Each row was made from one small tree. The marks that hang from a mark follow it in brackets, in alphabetical order. Every link used is in the known rows. Write each row's tree.
Known rows:
Y{G R}: -1.99  2.74  2.18 -1.48  0.50 -1.29  3.40  0.96  2.28  0.30 -0.36 -1.18  1.22 -1.31 -3.40 -2.37 -0.91 -0.24  2.48  2.17 -0.02  0.79  1.16  0.71  0.10  0.14 -0.98 -0.13
W{Y}:  0.64  0.52 -0.99  1.08  0.93 -0.87  1.91 -2.73  0.94 -0.22 -1.13 -0.92  0.40 -2.99 -1.65  0.82  0.04 -2.39 -1.95 -0.43 -1.59  0.69  0.89  2.66  0.48  3.54 -0.11  2.40
W{G}: -1.76 -0.14  2.09 -0.84  3.11 -0.48  0.75  0.71  0.30  1.83 -2.68 -1.56 -1.14 -2.79 -0.59 -1.23 -1.53  0.68  0.50  0.05  0.61  1.10  1.88  1.32  2.01  1.87 -0.46  0.77
G{Y{R}}: -0.63  0.28  1.93  0.47  0.92  1.71  3.64 -3.22  1.32  0.88 -1.30 -2.02 -0.71  0.79  0.40 -0.25  0.17 -0.07 -0.01 -2.26 -0.78  1.00 -0.52  0.33  1.84  0.28 -1.29  0.14
W{G M S Y}:  1.75 -3.13  0.21  1.88 -2.91 -0.79 -2.63  3.23 -1.21 -2.01 -0.13 -2.29  2.07 -3.18 -0.55 -4.27  2.59 -1.46 -2.23  1.44  2.31 -0.97 -0.28  1.12  2.08 -0.30  2.27  3.32
S{W{Y{G N}}}: -0.46  1.08 -3.12  0.19 -1.65 -1.47  1.86 -2.07 -0.56 -0.48  0.18  0.16 -0.20  0.65 -0.05  0.73 -0.14 -0.27  1.50  2.20  0.34  1.95  0.47  1.79 -0.48  1.62 -2.16  0.63
W{S}: -0.34  1.67  0.77 -1.18  1.39  0.19  0.34  0.97 -2.32  0.18  1.88  0.33 -2.75 -1.81 -1.99  1.69 -0.63 -1.79 -2.58  0.30  0.69 -0.28  1.41 -0.28  2.11  1.19  1.79 -0.12
Y{G N R W{M{F}}}: -0.19 -0.07  1.30 -2.51 -1.18 -2.03  0.33  2.80  2.31 -3.61  2.65  0.29  3.38  0.60 -1.76 -0.80  0.70  2.83  1.84 -0.24  1.76 -0.92 -2.97 -0.27 -1.54 -1.93  0.13 -0.75
S{Y}: -0.77  3.22  0.15  0.25  3.59  1.88  0.74 -0.81 -0.56  2.23 -0.11  0.65 -3.83 -0.81 -0.23  2.48 -1.59 -1.91 -2.02 -1.39 -2.73  0.20  3.07  0.82 -0.69  2.47 -0.37 -1.07
D{W{S}}:  2.31  0.15 -0.69  0.82  1.60  2.00 -0.92 -0.34 -0.75 -0.62  0.45 -1.72 -0.92 -3.25 -0.57  0.67 -1.02 -5.18 -2.40 -0.92 -0.71 -0.43  0.11  0.38  1.94  0.31  3.80 -1.79
W{M Y}:  1.49 -0.36 -1.49  2.49  0.55 -0.99 -0.64 -1.84  1.50 -0.95 -1.31 -2.21  1.27 -2.24 -0.45 -0.88  0.75 -2.14 -2.75 -1.03 -1.35  0.23 -0.92  2.68 -0.44  1.47  2.20  4.25
B{Y{N R}}:  0.03  0.86  0.37  0.75 -0.33 -3.63  0.34 -1.16  2.03  0.96 -1.76  1.04 -1.59 -0.31 -0.12  3.01 -0.74  2.29  2.80  3.41 -0.30 -0.73 -1.45 -0.44  0.15  0.80 -2.69  0.57
S{W}: -2.17  2.12 -2.06 -0.10  1.32  0.69  0.18 -3.09 -1.56  2.30 -1.55  0.71 -1.93  1.25  0.44  2.84 -2.22 -0.81  0.41 -0.30 -0.64  2.37  1.67  0.86 -0.38  0.81 -0.73  0.81
G{Y{N W{M S}}}:  1.29 -1.80 -0.49 -0.58  0.87  1.03  1.19 -1.12 -1.59 -2.00  3.11 -0.47 -1.86  3.07  2.33  0.16  1.31  1.48 -2.36 -3.19  1.81 -0.89 -2.41  0.28  1.24 -0.39  0.38 -1.48
Y{G N R W}: -0.65  0.61  0.76 -3.65 -0.08 -2.87  2.96  1.21  0.99 -2.11  2.82  1.86  1.91  0.74 -2.74 -1.14  0.29  2.27  2.78  1.66  1.75 -0.15 -1.31 -1.16 -1.79 -0.64 -2.24 -1.73
W{M{F} Y}:  1.46 -0.54 -0.14  2.62 -0.62  0.35 -1.91 -0.29  2.88 -2.26 -1.45 -3.05  2.56 -3.11 -0.41  1.44  0.63 -1.69 -3.47 -2.97 -1.39 -0.50 -1.49  3.81  0.80  1.80  3.24  3.81
D{G W{M S{Y{R}}}}:  3.96  0.14 -1.80  4.29 -1.38  4.23 -2.84  0.77  2.25  0.58  1.37 -2.79  2.53 -2.37  2.21 -0.08  1.65 -4.19 -3.05  1.11 -1.45 -0.48  1.58 -3.61  2.72 -3.23  6.32 -1.50
Y{W{G S}}: -1.02 -1.37  0.46 -2.14  1.89  0.95 -1.71  1.78 -3.44  0.08  1.15  1.85  0.33  0.33 -1.18 -0.21 -0.85 -0.17 -1.98 -1.88  1.96 -1.37  1.90  0.19  0.30  0.08  0.67 -1.14
G{Y{N R}}:  0.26 -0.09  1.69 -0.32  0.13 -0.12  4.58 -3.05  1.78 -0.31  0.20 -1.53 -1.72  0.16  0.87  0.25  1.19  1.54  0.96 -0.67  0.03  1.53 -2.28 -0.82  2.11  0.51 -2.17 -0.18
S{W{M} Y{G N R}}: -0.74  2.43 -1.84  0.53 -2.43  0.05 -0.07  0.48 -0.35  0.50  0.98  1.04 -1.31  2.62  1.11 -0.24  0.42  0.51  2.77  2.79 -0.44  1.40  0.14 -1.41 -2.72 -2.04 -1.99 -0.64
S{W Y}: -1.72  3.15 -2.39  0.91  0.87  2.92 -0.61 -2.18 -2.48  3.00 -0.72  1.91 -3.32  2.40  1.39  3.35 -1.73 -1.68 -0.26 -0.50 -2.28  1.49  3.46  0.31 -1.88  0.84 -1.83 -1.10
B{G Y{W}}: -1.45 -0.95 -2.36  1.40  0.57 -2.49 -3.77 -1.34  0.07  4.53  0.64  0.74  0.26  3.92  4.56  3.23 -4.16 -0.14  0.29  0.31 -1.60 -4.76 -0.26  3.26 -0.15  3.16 -1.82 -1.78
Y{W}: -1.24  0.48 -0.71 -1.70  4.29  0.85 -0.29 -1.88 -1.57  0.82  0.19  1.91 -0.22  1.05 -1.01  2.34 -2.27 -0.70 -2.32 -3.72 -0.57 -0.37  1.46  1.32 -1.51  1.33  0.61 -0.42
R{Y{N W{S}}}:  1.01  0.17  0.85 -3.64  0.79 -0.75  1.25  0.56 -1.86 -0.81  2.37  4.13 -1.56  0.81 -1.22  2.44 -0.75  0.93 -0.37 -0.32 -1.15 -1.00 -0.93 -3.28 -0.53  1.08  2.08 -3.26
Y{G N R}: -0.67  2.33  2.02 -2.66 -0.41 -4.01  4.70  1.31  2.90 -1.45  1.54 -0.63 -0.13 -2.28 -2.80 -1.53  0.46  1.99  4.01  4.27  1.14  1.35 -1.35 -1.04  0.55  0.35 -2.16 -0.53
Y{G N R W{M S}}:  0.47 -0.33  0.38 -2.95 -2.12 -2.73  0.38  3.74 -0.53 -3.63  4.78  1.57  2.22  1.18 -2.30 -2.56  1.76  1.84  1.34  2.18  3.22 -1.27 -2.56 -2.15 -1.35 -3.01  0.33 -1.10
S{W{G Y{R}}}: -1.52 -0.79 -1.23  1.05 -2.80 -0.21  0.21 -2.17 -0.50  1.32 -3.40  0.09  2.04 -0.54 -0.43 -0.58  0.01 -0.75  2.25  1.75 -0.02  2.52  1.45  0.42 -0.29  0.13 -2.61  2.65
S{W{G} Y{R}}: -2.31  1.24 -0.27  0.55 -1.78  2.36 -0.83 -0.82 -1.39  3.36 -2.76  1.71 -0.77  1.33  0.62  0.57 -0.65 -0.60  2.59  1.29 -1.42  2.14  3.18 -1.63 -1.64 -1.04 -3.27 -0.19

Write each row's tree:
 4.43 -1.55 -2.23  4.62  0.26  3.19  0.20 -2.14  4.27 -0.20  0.70 -5.18  1.66 -1.03  5.09 -0.62  1.91 -1.32 -1.93 -0.64 -0.78  0.63 -1.13 -1.49  4.03 -1.95  4.83 -1.66 -> D{G{Y{N}} W{M}}
 0.83  1.45 -0.05  0.95  0.78  1.56 -2.92  2.39 -2.46 -0.02  2.34 -0.11 -2.85 -0.34  0.10  0.38  0.36 -2.22 -3.81 -0.59 -0.08 -1.31  0.81 -0.50  0.33 -0.95  3.70  0.38 -> W{M S{Y}}
-0.35  0.39  0.89 -1.55  0.63  0.36  0.33  0.19 -0.39  0.66  0.39  2.75 -0.93 -0.28 -0.57  1.11  0.25  0.62  0.70 -0.19 -1.03  0.18  1.03 -2.32 -1.95 -0.05 -2.45 -1.32 -> S{Y{N R W{G}}}
 1.75 -0.36 -0.11  1.48 -4.49 -1.30 -0.50  2.78  0.28 -3.22  1.92 -1.70  3.40 -1.96 -2.81 -4.00  2.94 -2.55 -1.49  2.62  1.39 -1.28 -1.01  0.63  0.45 -1.26  2.41  2.86 -> W{M S Y{G R}}
-1.05  3.22 -2.53 -0.50 -0.37  0.40  1.25  0.14 -1.76  0.79  1.87  1.60 -3.62  2.55  1.25  1.58 -0.73  0.48  1.83  2.25 -0.35  1.37  2.12  0.39 -1.63  0.88 -3.03 -2.97 -> S{W Y{G N}}
 0.62 -1.33  1.81 -2.73  0.93 -0.52 -0.23  1.49  0.45 -0.92 -0.01  2.24  0.29  0.24  0.14  1.34 -0.88  2.34  0.37 -1.85 -1.12 -0.84 -1.89 -1.99 -0.61  0.69  2.49 -2.24 -> R{Y{N W{G M{F}}}}
-0.37  1.37  0.40  0.27 -0.92 -4.13  1.27  1.13  2.34  0.09 -0.61  0.22 -0.97  0.53 -0.50  0.56 -0.74  2.82  3.85  4.69  1.02 -1.41 -1.08  0.82  0.11  0.93 -3.15 -0.97 -> B{Y{G N R}}
-1.07  1.78  0.28 -0.68  1.79  2.37 -0.27 -1.27 -0.91  1.82 -0.17  2.73 -0.46  0.77 -1.25  2.06 -1.04 -1.75 -1.26 -2.12 -2.70 -0.29  2.46 -1.04 -2.80  0.11 -1.12 -1.00 -> S{Y{R W}}
-1.44 -1.44  2.96 -0.08  0.91  0.91  2.24 -0.30  1.11  1.37 -2.87 -2.55  0.01 -0.92  0.48 -2.67  0.05  1.29  1.48 -0.88  0.87  1.06  0.62  0.67  2.64  0.36 -1.77  0.26 -> W{G{Y{R}}}
 0.57  0.44  0.55 -3.13  1.42 -1.48  1.66  1.75  0.07 -1.39  2.17  2.31 -0.24  2.00 -0.66 -0.58 -1.11  1.95  0.88 -0.15 -0.59 -1.21 -1.48 -1.05 -1.65  0.73  2.20 -3.52 -> R{Y{G N W{M}}}
-1.00  0.89 -0.01 -0.58  3.24  2.41 -0.98  0.19 -1.89  1.88 -0.16  1.91 -1.85  0.77  0.18  1.08 -1.53 -0.78 -1.80 -2.78 -1.42 -0.74  3.39  0.81 -1.77  1.35 -0.88 -1.98 -> S{Y{W{G}}}
 1.85 -1.87 -0.16  2.09  2.46  1.54 -2.21 -0.04  1.52  0.21 -2.85 -3.78  0.70 -3.35  1.30 -2.63 -1.15 -3.16 -0.65 -1.69 -0.52  0.20 -0.78  1.62  1.20 -0.77  3.85  0.19 -> D{W{G M}}
 1.28 -0.58 -0.52  2.43 -1.33 -1.11 -0.29 -2.13  2.60 -0.87 -2.23 -1.81  3.08 -2.74 -1.55 -1.43  1.46 -2.22 -1.22  0.03 -1.78  0.72 -1.55  0.87 -1.00 -0.09  1.60  5.18 -> W{M Y{R}}
 0.02 -2.42  1.26 -1.99 -0.23 -2.42 -0.70  0.42  0.83 -1.13 -0.13  1.43  2.18 -0.63 -0.77 -1.21  1.04  2.81  1.96  0.12  1.47  0.61 -2.84 -2.98 -1.60 -2.47 -0.62  1.84 -> Y{N R W{G M}}
 1.10 -2.21  0.44  0.09 -0.75 -2.99  2.03  0.03  1.38 -1.35 -1.41 -1.47  0.68 -4.60 -0.76 -1.79  1.45  0.87  0.81  2.08  0.94  1.19 -0.30  1.43  1.93  2.95 -2.08  2.09 -> W{G Y{N}}
 0.59 -1.80  1.20 -0.38 -0.28  1.03  1.50 -2.02  1.37 -1.81  0.85 -0.90  0.77  2.20  1.60  0.81  1.27  2.10 -0.53 -3.79  0.60  0.01 -3.35 -0.34  0.64 -1.14 -0.50 -0.31 -> G{Y{N R W{M{F}}}}
 3.01 -0.68 -0.03  0.81 -4.39 -1.70 -1.30  4.80  0.92 -5.78  3.97 -2.58  1.88 -2.92 -1.22 -0.68  3.11 -0.43 -2.58  1.12  2.37 -2.00 -2.78  2.38  2.38  0.59  3.32  1.13 -> W{M{F} S Y{G N}}
 1.40  0.00  0.00  0.21 -1.77 -3.01  3.15 -2.65  2.30 -1.55 -0.47 -0.08  1.23 -4.04 -2.46  0.81  1.68 -0.92  0.50  2.08 -1.29  1.68 -1.50 -0.48  0.30  2.00 -1.66  3.16 -> W{Y{N R}}
-1.85  0.60  0.28  1.66 -2.73  3.14 -3.44  0.82 -0.19  2.02 -2.90  0.13  0.65  1.16  1.48  1.09 -0.22 -0.06  1.68 -0.58 -1.37  1.30  1.53 -0.80 -1.50 -2.24 -0.86  0.95 -> S{W{G M{F}} Y{R}}
-1.05 -1.02 -0.88  0.90  1.94 -0.87 -2.64 -0.08 -0.86  1.90 -2.31  1.46 -0.32  2.35  1.14  1.68 -2.36  1.74  0.34 -0.41  0.60 -2.52  1.27  2.59 -0.67  1.13 -1.73 -0.88 -> B{Y{W{G}}}
 0.30 -0.17 -1.95  0.40  1.19 -3.27 -1.53  1.43  0.20 -0.79  0.92  0.90 -0.85  3.45  1.43  0.64 -1.27  3.21  1.17  1.44  1.92 -3.05 -1.16  2.85 -1.26  0.53 -1.34 -1.80 -> B{Y{G N W{M}}}
 1.13 -1.92  0.49 -0.66 -1.02  0.81  1.47 -1.35 -0.72 -1.87  2.46  0.03  0.01  2.59  1.24 -0.42  2.00  1.31 -0.80 -2.19  1.41 -0.28 -3.16 -1.61  0.71 -1.90 -0.31 -0.55 -> G{Y{N R W{M S}}}
-0.20  0.63 -3.18  0.59 -1.31 -1.08  1.13 -3.48 -1.01  0.19 -0.67  0.67 -0.62 -0.01  0.20  2.50 -0.18 -0.71  0.68  1.25 -0.55  2.44  0.16  0.91 -0.47  1.69 -1.93  1.80 -> S{W{Y{N}}}
 0.09 -0.88  2.03  0.72 -1.48  1.17 -3.41  4.67 -1.60  0.33  0.04 -0.78 -0.46 -1.75 -0.18 -3.22  1.45 -0.69 -0.91  1.21  1.37 -0.86  0.96 -1.85  1.02 -2.53  1.99  1.17 -> W{G M S{Y{R}}}
-1.53 -1.07 -1.34  1.38 -0.09  1.56 -1.18 -1.45 -1.20  1.71 -2.63 -1.71 -0.66  2.73  3.12 -1.28 -0.60  1.02  1.06 -1.00  1.10  1.90  0.20  1.41  0.40 -1.20 -0.46  1.23 -> S{W{G{Y} M}}
 1.61 -3.33  1.18  1.77 -4.95 -1.02 -2.24  3.03 -0.22 -1.99 -0.95 -1.82  3.77 -3.71 -1.74 -4.93  3.35 -1.52 -0.69  2.34  1.91 -0.52 -0.80 -0.65  1.55 -1.94  1.70  4.28 -> W{G M S Y{R}}
-0.29 -1.51  0.13 -0.02 -0.60 -2.98 -1.23 -0.07  0.55  0.64 -1.80  2.31  0.40  1.21  0.42  1.64 -0.67  3.28  2.80  2.12  1.12 -1.59 -1.12 -0.59 -0.78 -0.27 -3.33 -0.16 -> B{Y{N R W{G}}}
-1.16 -0.29  0.43 -0.84  1.36  0.44 -1.55 -1.65  0.25  0.55 -0.96  1.54  2.82  0.95 -1.75  0.16 -0.63 -0.62 -0.84 -2.72 -0.96 -0.01 -0.67 -1.15 -2.80 -2.25  1.30  2.28 -> Y{R W{M}}
-0.18 -1.69 -1.03  1.31  0.56 -0.68 -4.50  1.65 -2.00  0.81 -1.08  1.29 -0.26  2.76  1.33  0.88 -1.38  1.54 -0.64 -0.08  1.63 -3.39  0.39  1.84 -0.50 -0.38 -0.02 -0.48 -> B{Y{W{G M S}}}
-1.34 -2.00  1.53 -0.94  0.64  0.34 -1.97  0.03  0.34  0.69 -2.15  0.92  3.52  0.24 -1.29 -2.04 -0.45  0.48  0.50 -2.02  0.35  0.01 -0.29 -1.22 -2.03 -2.67  0.50  2.23 -> Y{R W{G M}}
-0.31 -1.26  0.72  0.31  0.96  2.48  1.23 -2.94  0.27  0.18 -0.45 -0.99  1.09  3.24  1.15 -0.96  0.49  0.24 -1.21 -4.36 -0.28 -0.26 -1.31  0.35 -0.13 -1.36 -0.11  0.17 -> G{Y{R W{M}}}
-0.56 -1.61  2.12 -0.60  1.74 -0.19  2.74 -0.02  0.66  0.43 -1.32 -2.50 -1.92 -1.01  1.55 -1.96  0.19  2.46  1.04 -0.47  1.77  1.09 -0.24  1.13  3.25  1.57 -1.93 -0.67 -> W{G{Y{N}}}
 0.26 -0.83  1.52 -3.40  1.69 -1.04  1.54  0.37 -0.51 -0.05  0.11  3.26 -0.71  0.37 -0.58  0.97 -1.17  2.13  1.08 -0.55 -1.15 -0.34 -0.61 -2.56 -0.65  1.40  0.88 -2.95 -> R{Y{N W{G}}}
 0.07  0.46  1.48 -2.59  0.27  1.16 -0.50  3.71 -1.03 -1.36  1.99  1.87  1.27  2.26 -1.45 -0.12 -1.39  0.32 -0.92 -1.84 -0.61 -2.70  0.06 -0.25 -0.89  0.13  4.01 -3.92 -> R{Y{G W{M{F} S}}}
 3.15 -0.57 -1.69  4.11  1.02  4.58  1.32 -2.83  3.60  1.17 -0.17 -4.68  1.97 -0.97  3.85  0.08  0.65 -2.50 -2.15 -1.30 -1.50  0.51  1.39 -0.75  4.28 -0.61  3.72 -2.84 -> D{G{Y} W}
 0.33 -1.97  0.30 -3.25  0.89 -1.77 -0.37  2.07 -2.92 -1.73  3.12  2.37 -0.99 -0.53 -0.60  0.69  0.42  2.13 -0.58  0.05  3.07 -0.65 -0.53 -1.48  0.71  0.30 -0.55 -1.51 -> Y{N W{G S}}
 1.00  0.60  0.15 -0.31 -2.18 -3.47  4.17 -0.51  2.70 -2.52  0.64 -0.90  2.00 -3.20 -2.91 -1.59  1.73 -0.29  1.58  3.40 -0.08  1.05 -1.15  0.93  0.27  2.05 -2.05  1.47 -> W{Y{G N R}}
-0.70  2.74 -2.58 -0.10  0.19  0.88  0.32 -2.11 -2.12  1.72  0.68  2.38 -4.26  1.82  1.77  4.00 -0.78 -0.09  0.70  1.01 -1.44  1.93  1.72 -1.00 -1.61  0.85 -2.58 -1.31 -> S{W Y{N}}
 0.62  1.37  0.73  0.82 -0.56  1.35 -2.62  2.16 -1.69 -0.08  1.69  0.06 -1.65 -0.88 -0.73 -0.07  0.88 -2.26 -2.86  0.00 -0.53 -0.88  0.37 -1.83 -0.17 -1.99  3.13  1.09 -> W{M S{Y{R}}}
-1.74  2.87 -1.77  1.18 -1.76  2.03 -1.16  0.19 -0.71  1.80 -0.53  0.66 -0.30  3.31  0.68 -0.70 -0.56 -1.03  1.89  1.35 -1.31  1.03  1.98 -0.15 -3.06 -2.18 -1.16 -0.41 -> S{W{M} Y{G R}}
-1.29 -1.33 -0.92  0.92 -1.38  0.48 -0.61 -1.54 -0.58  1.19 -2.32 -1.39 -0.35  2.29  2.69 -1.35  0.15  1.69  2.31  0.22  1.33  2.25 -0.86 -0.22  0.41 -1.95 -1.18  1.67 -> S{W{G{Y{N R}} M}}
-0.77 -1.80  2.81 -0.61  0.46 -0.53  3.02 -0.29  1.32  0.56 -1.90 -2.21 -0.73 -1.32  0.84 -2.47  0.79  2.38  2.20  0.13  1.43  1.46 -0.61 -0.28  2.91  0.52 -2.36  0.01 -> W{G{Y{N R}}}
-0.24  2.82  0.55 -0.89  0.63  1.26  0.26  3.21 -2.69 -0.06  3.34  0.53 -3.11 -0.51 -1.68  0.40 -0.30 -2.13 -2.34  0.86  0.40 -1.32  2.90  0.25  1.13  1.18  0.84 -2.48 -> W{S{Y{G}}}
-0.38  1.56 -0.32  0.21  2.87  3.16 -2.50  0.14 -1.01  0.72  0.45  1.33 -1.37  1.23  0.47  3.03 -1.44 -1.37 -3.46 -4.44 -2.26 -1.29  1.88  1.39 -2.13  0.82  1.26 -1.35 -> S{Y{W{M{F}}}}
-1.87  0.69 -0.69  1.60 -1.92  2.26 -2.57 -0.26 -1.08  2.93 -2.84  0.77 -0.20  1.76  1.62 -0.47 -0.11 -0.37  2.10  0.78 -1.24  1.71  1.96 -1.44 -2.25 -2.55 -1.52  1.22 -> S{W{G M} Y{R}}
